Every row comes from one small tree of marks. Brackets hold a mark, then the marks that hang from it, in alphabetical order. Every link used is in the known rows. Which tree was each row made from?
Known rows
(U E (V J)): [-3.36  0.91  4.94  1.16 -3.82 -3.73 -0.51 -0.06  2.26  1.49  0.19  2.12
 -1.73 -0.21  4.89 -1.16  1.40 -2.18 -0.12  3.71 -0.32 -1.30 -1.91 -0.35
  0.06 -1.91  0.11 -0.77  0.76 -1.71  0.18 -1.23 -2.29  0.43]
(E (U (V H (K A)))): [ 0.19 -0.26 -0.30  0.08 -0.41 -0.99 -0.47 -1.70 -0.80  3.20  1.66 -2.56
 -1.31 -3.51 -1.08  1.84 -0.11  0.50  1.38 -4.20  2.33 -1.66 -0.55  0.84
 -0.30 -2.16 -0.63 -1.07  1.47  0.96  0.42 -0.62  0.67  1.29]
(U E (V J K Z)): [-3.16 -0.99  4.16  1.92 -1.94 -1.02 -0.66  1.13  1.05  0.17 -0.89  2.35
 -0.17 -0.12  4.44 -1.05 -0.28 -2.51 -1.25  3.84 -1.66 -1.11  0.84 -0.32
 -0.94 -1.45 -1.91 -4.01 -0.74  0.33  2.22 -0.28 -1.69 -1.21]
(U E (V H J (K (A M)))): [ 0.27 -1.75  2.07  1.55 -0.36 -1.85 -2.54 -1.13  0.30 -3.07  3.61  0.64
 -2.76 -1.60  4.68  0.89  2.15 -1.17 -0.72 -0.35  1.04  1.24 -0.32  2.45
  0.63  0.95  1.66 -4.57  2.16  0.80 -2.12 -0.17 -0.61 -3.12]
(E (U (V J K Z))): [-1.01 -0.95  1.94  0.02 -1.72  0.03 -0.75  0.00  0.68  2.77 -0.48 -0.85
  0.18 -1.44 -1.22 -0.40 -1.38  0.38  0.15  1.60  0.03 -1.19  0.42 -0.28
 -3.20 -3.81 -1.37 -2.99 -0.56  0.50  4.14  0.58  0.55  0.48]
(M (A (K (V H J U Z)))): [ 0.21  0.70 -2.21 -0.06  0.73  1.02  1.94  1.81  0.15 -3.14 -3.26  2.80
  2.67  2.31 -1.76 -0.29 -0.25 -1.16 -0.48  0.26 -1.34  1.47  0.43  0.41
 -0.82  1.13 -0.26  2.41 -2.48  2.20 -0.87  1.25 -0.56 -1.44]
(Z (V H (K A) (U E))): [-0.03 -0.80 -1.32  1.39  1.64  0.50  1.41  0.08 -0.36 -1.21  1.84  0.59
 -0.87 -1.70  1.61 -1.13 -2.73 -1.12  0.45 -5.25  2.78  1.04  0.56  0.94
 -0.45 -1.25 -0.55  1.48 -0.62  1.29  1.19 -1.47  0.66  1.64]
(V J (K A) U Z): [ 0.93 -1.61 -1.59 -0.83  0.10  1.97  1.21  1.87 -0.65 -1.33  1.58  0.37
  1.43  3.03 -1.17  0.08 -4.00  1.65 -2.77 -0.86 -0.71  0.23  1.87  0.22
 -2.18 -0.35 -0.08 -1.59 -1.82  2.66  0.94 -0.43  1.34 -0.75]
(E (U (V J))): [-1.27  1.37  2.13 -0.66 -3.14 -2.14 -0.65 -0.78  1.45  3.83 -0.13 -1.08
 -1.31 -1.73 -0.50 -0.46  0.47  0.69  0.95  1.70  0.82 -1.07 -2.26 -0.74
 -2.36 -4.20  0.82 -0.26  0.95 -1.46  1.89 -0.33 -0.13  1.76]
(A K M): [-1.61  0.84 -2.85 -1.50  1.59  0.74 -0.72 -3.00 -0.61  2.01 -2.29 -4.65
 -1.48  0.64 -1.24  0.24  0.40  0.46  0.16  2.67 -2.44  1.72 -0.24 -1.48
  0.46  0.37  0.32 -1.64  2.76 -1.69 -2.22  1.03 -0.52  1.00]
(V H J K (U E) Z): [ 1.14 -1.18 -1.66  1.54  2.37  0.22 -0.76  0.86  0.62 -3.35  0.44  2.12
  0.09  2.50  1.10 -2.23 -3.16 -1.06  0.63  2.00 -1.82  2.30  3.21  0.91
 -0.32 -1.44 -1.36 -1.61 -2.33  1.67  2.11 -0.26 -3.27 -2.42]
(A M): [-1.44  0.62 -1.73 -1.67  0.20 -1.53 -0.77 -3.01 -0.27  3.36  0.59 -3.96
 -0.76 -0.36 -1.81 -0.77  1.19  1.47  0.81  2.58 -0.83 -0.23 -1.36 -2.75
  1.08  0.15  0.13  1.45  2.77 -3.24 -2.92  0.21 -0.61  1.88]
(U E (V H J Z)): [-0.85 -0.46  3.65  2.00 -1.74 -2.50 -3.11  0.35  1.24 -0.82  0.92  3.63
 -0.71 -0.03  2.93 -2.20  0.89 -2.39  0.65  2.28  0.31 -1.07 -0.05  0.64
  1.29 -0.50 -0.08 -1.18 -1.76 -0.26 -1.86 -0.04 -4.14 -1.89]
(E (U (V H J))): [ 0.48  0.80  0.95  0.05 -2.11 -2.44 -1.57 -0.73  1.15  2.19  0.73 -0.89
 -1.45 -2.16 -1.71 -0.73  0.98  0.29  2.25  0.21  1.74 -0.58 -1.31  0.59
 -0.39 -3.26  0.93 -0.02  0.36 -0.97  0.22  0.78 -1.44  0.27]
(A (K V) M): [-0.11  1.95 -1.79 -1.98  1.69  1.65  0.97 -1.29 -0.07  0.91 -5.09 -2.72
 -0.24  0.40 -1.17  1.54  2.14  0.56  1.02  1.95 -1.74  1.85 -0.26 -1.17
  0.97  1.93 -0.42 -0.09  2.03 -1.51 -0.05  0.44  1.55  1.51]
(M (A (K V))): [-3.83  2.08 -1.12 -0.57 -0.21  0.04  2.78  0.48 -0.05  1.66 -3.61  0.23
  3.02 -0.28 -0.85  0.62  1.31 -1.26 -0.74  0.85 -1.49 -0.56 -1.76 -1.27
  0.28  0.97 -1.40  4.01  0.61  0.17 -1.18  0.91  2.19  1.74]
(U E (V Z)): [-3.82  1.09  5.09  1.67 -1.80 -2.21 -0.42 -0.51  0.76  3.56 -0.73  1.56
 -0.27  0.30  4.06 -0.86  0.08 -2.21 -0.47  2.37 -0.46 -3.14 -0.63 -2.09
  0.79 -1.11 -2.42  1.10 -0.16 -0.97 -0.42 -2.11 -3.00  1.82]
(H (V J K (U E) Z)): [-2.66 -0.97  1.76  2.13  0.31  0.64  1.56  3.23 -0.06 -0.77  0.43  0.69
  1.32  1.30  1.63 -1.76 -3.46 -0.28 -0.87  2.54 -5.24 -0.52  1.38  0.14
 -2.34 -2.98 -0.19 -0.38 -2.32  0.32  4.98 -0.54 -1.90 -1.60]
(E (U V)): [-2.31  2.15  1.79 -0.56 -2.40 -2.08  0.58 -1.71  0.40  6.09 -0.63 -2.64
 -1.11 -2.15 -1.01  0.18  0.12  0.23  1.44  0.16  1.27 -2.78 -2.11 -1.50
 -1.53 -3.83 -1.17  1.58  1.54 -1.66  1.49 -0.99 -0.24  3.65]
(U E (V H (K A) Z)): [-1.62 -0.87  2.37  2.38  0.53 -0.65 -1.48 -0.15 -1.08  0.54  2.22  1.44
 -0.26 -1.30  3.88  1.01 -0.22 -2.39 -0.80 -2.49  1.26 -2.48  0.83  0.48
  1.56  0.83 -1.88 -1.78  0.01  1.98 -1.68 -0.85 -1.56 -0.83]

Write each row's tree
[-1.50 -2.11 -1.04 -0.77  0.53  2.09  0.62 -0.85 -1.02  0.97  1.44 -2.10
  0.10 -3.55 -1.46 -0.60 -0.83  0.89 -1.00 -2.92  2.68  0.27 -0.95 -0.34
 -1.04  0.38  0.00 -0.32  1.61 -0.63 -0.33  0.91  4.34  2.45] -> (Z (V (K (A M))))
[-0.14 -2.27  3.12  2.53 -0.71 -0.87 -2.44  1.09 -0.05 -2.15  2.61  2.83
 -0.45 -0.68  4.27 -0.08  0.28 -1.73 -1.49 -0.55  0.73 -0.47  1.17  2.04
  0.44  0.57 -0.01 -3.79 -1.21  2.23 -1.62 -0.23 -1.12 -3.00] -> (U E (V H J (K A) Z))
[ 0.64  1.49  0.51 -1.71 -0.44  0.25  0.63 -0.91 -1.23  2.18  0.88 -1.27
  0.94 -0.48 -0.93  2.52  2.99  2.69 -0.13 -1.69  1.63 -1.06 -2.11 -1.03
  1.76  3.52  1.02  3.55  2.18 -1.53 -2.36 -1.58  3.92  2.33] -> (K (A M) V)
[-3.49 -0.93  0.99  0.75 -1.38 -0.28  0.87  2.64 -0.08  1.09  0.93 -2.32
  1.52 -2.93 -1.85 -1.29 -0.63  0.12 -0.98  2.62 -3.45 -1.54 -0.71  0.41
 -0.74 -2.19  0.87 -1.21 -0.38 -1.85  2.53  2.99  0.67 -1.00] -> (H (V J K))
[-1.01 -1.64  2.73  2.35 -0.38 -1.48 -2.23  0.78  0.87 -1.71  0.68  2.77
 -0.58 -0.66  3.44 -1.52  0.14 -3.00 -0.03  2.60 -0.33 -0.44  1.17  0.98
  0.61 -0.77 -1.10 -3.96 -1.48  0.95  0.60  0.86 -3.04 -2.66] -> (U E (V H J K Z))
[-2.16 -2.19 -0.47  0.14 -1.33  0.89  0.83  1.50  1.23 -0.35 -0.75  0.23
  1.03 -3.15 -1.87 -3.34 -1.45 -1.00 -0.80  1.65  1.91  0.61 -0.32 -0.19
 -1.74 -2.70 -0.16 -1.65 -0.89 -1.27  3.10  2.74  3.00  1.56] -> (Z (V J K))
[-1.85 -1.54  1.98  1.91  0.25  1.46  1.24  3.36 -1.13 -0.85  2.29  0.89
  1.46  1.16  1.96 -0.07 -3.24  0.94 -2.72 -0.91 -3.37 -0.49  1.17  0.88
 -2.28 -1.49  0.64 -0.28 -1.89  1.53  3.11 -1.86  0.20 -1.93] -> (H (V J (K A) (U E) Z))
[ 0.55 -1.53 -0.28 -0.11 -0.07 -0.42 -0.83 -1.82 -0.87  0.50  2.86 -2.56
 -1.88 -2.52  0.21  1.97  1.28 -0.88 -0.46 -3.03  1.69 -1.63 -0.84  0.65
  1.44  2.04  0.39 -2.50  2.26  0.44 -3.29  1.50 -0.04 -0.83] -> (U (V H (K (A M))))
[ 4.43  1.39 -0.44 -0.39  1.13 -0.44  0.09 -0.05  0.40 -4.04  2.03  2.25
 -1.21  2.05  2.36  1.09  2.24  1.92  1.03 -2.39  1.57  2.86 -0.50  1.98
  1.05  3.19  2.62  2.62  0.78  0.27 -1.56 -3.21  0.76 -1.27] -> (K (A M) (V H J (U E)))
[-1.10 -1.41 -0.84 -0.34 -1.26 -0.18 -0.22  0.61 -0.51  0.12  1.97 -1.32
  0.93 -0.87 -0.76  0.15 -0.41  1.27 -2.05  0.15  0.26  0.14  0.04  0.83
 -0.25  0.09  0.71 -2.42  0.68  0.77 -0.62  1.15  3.38 -0.25] -> (V J (K A))
[ 4.64  0.47 -3.19 -1.57  2.81  3.07 -0.19  0.21 -0.03 -4.40 -4.15  0.26
 -0.24  3.58 -2.02  0.65  0.40  0.43  1.22  1.66 -1.78  3.93  2.12  0.65
 -0.06  1.96  1.25 -1.23 -1.21  0.44  0.36  1.17 -0.97 -2.12] -> (A (K (V H J U Z)) M)
[ 6.18  0.00 -1.46 -1.46  1.04  1.92 -0.57  1.10 -0.60 -3.90  1.98  1.96
  0.71  3.00 -2.03  1.06  0.95  2.65 -0.18 -2.37  1.81  1.39  0.68  0.87
  0.88  3.93  2.50  1.97 -1.78  0.92 -1.53 -1.00  1.08 -1.82] -> (K (A M) (V H J U Z))
[-4.88  1.24  3.20  1.62 -1.28 -2.44  1.05 -0.74  1.06  2.72 -0.85 -0.21
 -1.06 -1.58  5.30  0.26  0.08 -3.16 -0.06  2.12 -0.85 -2.39 -0.74 -1.03
  0.27 -1.72 -2.67 -1.59  1.75 -0.77  2.23 -0.72 -1.48  1.87] -> (U E (V K))
[ 1.68  1.07 -0.55 -0.63 -1.16 -1.30 -0.39  1.63  1.12 -0.73 -1.35  1.56
  1.67 -0.80 -2.89 -0.91  2.64  0.03  1.55  1.39  1.49 -0.29 -1.14  0.41
  2.74  0.83  0.74  2.54 -1.10 -1.86 -0.14  1.88  0.68  0.28] -> (K (V H J))
[-2.40  1.94 -1.59 -0.40  0.58  1.08  4.08  1.00 -0.34  0.70 -4.52  1.15
  3.38  2.84 -0.90  0.68 -1.08 -1.12 -1.09  0.51 -2.22 -0.46 -0.24 -1.99
 -1.20  1.23 -2.26  4.43 -1.41  1.59  0.52 -0.52  0.74  1.39] -> (M (A (K (V U Z))))
[ 0.31  2.69  2.15  0.28  0.35  0.81  1.86  1.38 -0.72  1.37 -0.46  2.93
  2.06  3.04  2.40  1.73 -0.89  1.16 -0.81 -2.77  0.77 -1.71  0.34 -1.08
  0.50  1.84 -1.34  5.33 -1.28  1.14  1.20 -5.08  1.62  3.04] -> (K A (V (U E) Z))
[-0.29  1.77  0.50 -0.07 -1.35 -2.34 -1.09 -2.23  0.29  4.26  0.21 -1.95
 -1.54 -2.53 -1.94 -0.09  0.66  0.01  2.56 -1.60  1.83 -1.94 -1.62 -0.48
  0.07 -3.37 -0.59  1.42  1.24 -1.41 -0.26 -0.06 -1.74  1.91] -> (E (U (V H)))
[ 0.89  0.44 -4.49 -0.60  1.91 -0.41  1.71 -0.59  0.05  0.33 -0.15 -1.86
 -0.23  0.56 -1.94 -0.74 -2.69 -1.18  1.23 -1.18 -0.24 -0.30  1.61 -0.50
  0.97 -1.51 -1.76  1.19  0.22  0.29  1.25  1.23 -2.13  0.82] -> (V H K U)
[ 4.65 -0.79 -0.34 -0.99  0.61  1.29 -2.79  0.38 -1.10 -2.76  1.76  1.64
  1.54  0.43 -2.85  0.81  3.03  3.09 -0.17 -1.53  2.16  0.71 -0.04  1.26
  2.20  4.50  2.60  1.25 -1.41  0.47 -3.87  0.19  2.31 -2.03] -> (K (A M) (V H J Z))
[ 0.32  0.97  0.63  0.21 -0.66 -1.17 -1.65 -1.80 -0.21  4.18 -0.02 -1.03
 -0.36 -1.62 -2.67 -0.47 -0.34  0.13  2.38 -1.28  1.41 -2.51 -0.48 -1.12
 -0.28 -2.77 -1.17  1.41 -0.56 -0.64 -0.28 -0.26 -2.33  1.57] -> (E (U (V H Z)))
[ 1.27 -2.15 -0.15  0.33  0.23  0.62 -1.74 -1.21 -1.66 -0.05  2.44 -1.31
 -0.88 -1.36 -0.63  1.55  0.46 -0.71 -0.98 -2.70  1.36 -2.07  0.32  0.18
  0.98  2.85 -0.38 -2.90  0.34  1.17 -3.57  1.70 -0.62 -1.33] -> (U (V H (K (A M)) Z))
[ 0.48 -0.67  1.08 -0.83 -1.29 -0.45 -0.90 -1.60  0.16  1.50  2.27 -3.10
 -1.87 -1.95  0.06  1.69  0.52  2.17  0.08 -0.84  0.93  0.50 -0.84  1.04
 -3.21 -2.25  1.58 -3.79  2.16  0.65  1.19 -0.72  2.53 -0.13] -> (E (U (V J (K (A M)))))
[ 3.45  0.77  0.65  0.57  0.53  0.52  0.03  2.56 -0.10 -3.14  0.64  4.80
  1.48  2.86  1.38  0.56 -0.06  1.27 -0.31 -2.57  1.47  0.62  0.87  1.37
  1.04  2.22  0.79  3.24 -2.68  1.43 -0.09 -3.17  0.58 -0.64] -> (K A (V H J (U E) Z))
[-2.64  2.61 -1.72 -0.94  0.21 -0.10  4.62  0.84  0.10  0.57 -4.23  0.56
  2.00  1.72 -0.41  0.86 -0.23 -1.33 -0.83  0.18 -2.11  0.07 -1.30 -1.71
 -0.78  0.63 -1.31  5.01  0.00  0.78  0.17 -0.55  1.06  2.14] -> (M (A (K (V U))))
[ 3.55  1.34 -3.44 -1.60  3.92  2.93  0.88 -0.65 -0.76 -1.88 -4.42 -0.99
 -0.24  3.31 -2.21  1.11 -0.14  0.01  1.50 -0.15 -1.90  2.27  1.98 -0.66
  0.82  2.26 -0.43  0.71 -0.59  0.28  0.31  0.84 -1.64 -0.41] -> (A (K (V H U Z)) M)
[-1.32 -0.86 -2.00 -1.06  1.06  0.50 -0.21 -1.93 -1.51  2.00  2.46 -4.36
 -0.24 -1.32 -0.63  1.37  0.07  1.98 -1.20 -1.18  0.15 -0.10 -0.23 -0.62
  0.55  1.19 -0.22 -1.12  3.17 -0.14 -2.34  0.27  2.94  0.93] -> (V (K (A M)))
[ 0.79  3.37 -0.25  0.01  0.84 -1.19  2.31  0.52  1.11  0.16 -2.16  1.90
  0.69  1.37  1.32 -0.10  0.41 -1.18  2.68 -0.63  0.62 -0.20  0.07 -0.84
  2.30  0.24 -1.40  5.95 -0.37 -1.08  2.29 -2.46 -1.72  2.47] -> (K (V H (U E)))
[ 3.12 -2.90 -3.07 -0.87  0.94  2.04  0.49  0.37 -0.03 -4.58  2.83  0.06
 -1.45 -0.99 -1.53 -1.30 -1.56  0.44 -0.18 -3.76  3.16  2.94  0.33  1.67
 -1.86  0.27  2.22 -1.71 -0.57  0.36  0.24  1.45  1.89 -1.05] -> (Z (V H J (K (A M)) U))
[ 2.32  0.47 -2.58 -1.22  3.32  2.62 -1.18 -1.18 -1.13 -0.88 -4.33 -1.40
  0.63  0.72 -3.23  0.86  1.64  0.22  1.53  1.19 -0.81  1.92  1.20 -0.46
  2.03  3.03 -0.51 -0.25  0.04 -0.35 -1.56  1.48 -0.37 -0.57] -> (A (K (V H Z)) M)
[ 4.20  1.03 -3.92 -1.73  2.26  1.80  0.90 -0.65  0.60 -4.15 -3.83 -0.54
 -1.40  2.87 -1.30  0.90  1.31  0.13  1.62  1.50 -1.39  4.27  0.86  1.09
  0.14  1.81  1.90 -0.94  0.35 -0.46  0.51  1.05 -0.89 -1.70] -> (A (K (V H J U)) M)
[ 2.86 -0.51 -2.17 -0.58  0.02 -0.56 -0.73  0.83  0.43 -1.76  0.79  1.72
  0.43  3.22 -3.57 -2.57 -2.53  0.00  0.44  0.77 -0.38  0.29  1.56  0.00
  0.47 -1.13  0.66  1.52 -3.24  0.34 -0.74  1.31 -3.90 -1.28] -> (V H J U Z)
[-0.04 -2.80 -1.95  0.51 -0.23  0.78 -0.63  0.95  0.81 -1.94  0.03  0.72
  0.47 -3.95 -3.25 -3.61 -0.89 -1.19  0.72 -0.02  2.86  1.36 -0.17  1.00
 -0.31 -1.90  0.42 -1.75 -1.53 -0.88  0.96  3.80  1.42 -0.04] -> (Z (V H J K))
[ 0.90 -1.79 -0.36  0.24  1.75  1.47 -0.47 -0.10 -0.43 -2.96  2.66  0.55
 -0.65  3.64  3.12  0.33 -2.81  1.76 -1.88  0.57 -1.79  2.72  2.60  0.77
 -2.74  0.40  0.06 -2.59 -0.22  2.30  1.15 -2.80  0.44 -2.04] -> (V J (K (A M)) (U E) Z)
[-2.34  1.50  2.69  1.69 -1.60 -3.89 -1.21 -1.18  0.99  2.07  0.34  1.05
 -2.00 -1.67  3.44 -0.74  1.54 -3.16  1.32  0.58  1.11 -2.19 -1.42 -0.50
  2.80 -1.05 -1.11  1.52  1.02 -1.69 -1.69 -0.82 -3.89  0.98] -> (U E (V H))
[ 1.96  0.27  0.86 -1.76 -1.20  0.47 -0.31  0.31 -0.17 -0.72  1.56 -0.16
  0.88  0.01 -0.76  1.56  3.36  3.36 -1.00 -0.01  1.46  0.66 -2.02  0.05
  0.85  3.47  2.73  1.66  1.13 -1.19 -2.09 -1.08  4.55  0.22] -> (K (A M) (V J))
[-1.51 -2.07  0.35  0.36 -0.95  0.77  0.09  1.55 -1.20 -0.40  3.47 -3.44
  0.57 -2.49 -1.22  0.68  0.57  2.30 -2.33  0.00 -2.77 -0.41 -1.24  0.98
 -0.76  0.05  2.81 -2.01  1.27 -0.85 -0.26  1.81  2.40 -2.25] -> (H (V J (K (A M))))
[ 1.73  1.62 -2.32 -1.99  2.58  3.39  2.22 -0.59 -0.67 -0.50 -5.40 -1.06
  0.25  3.80 -1.36  1.63 -0.43  0.38  0.13  1.61 -2.37  1.62  1.57 -1.64
 -0.43  1.81 -1.14  0.95 -0.15 -0.06  1.72 -0.70 -0.27  1.03] -> (A (K (V U Z)) M)
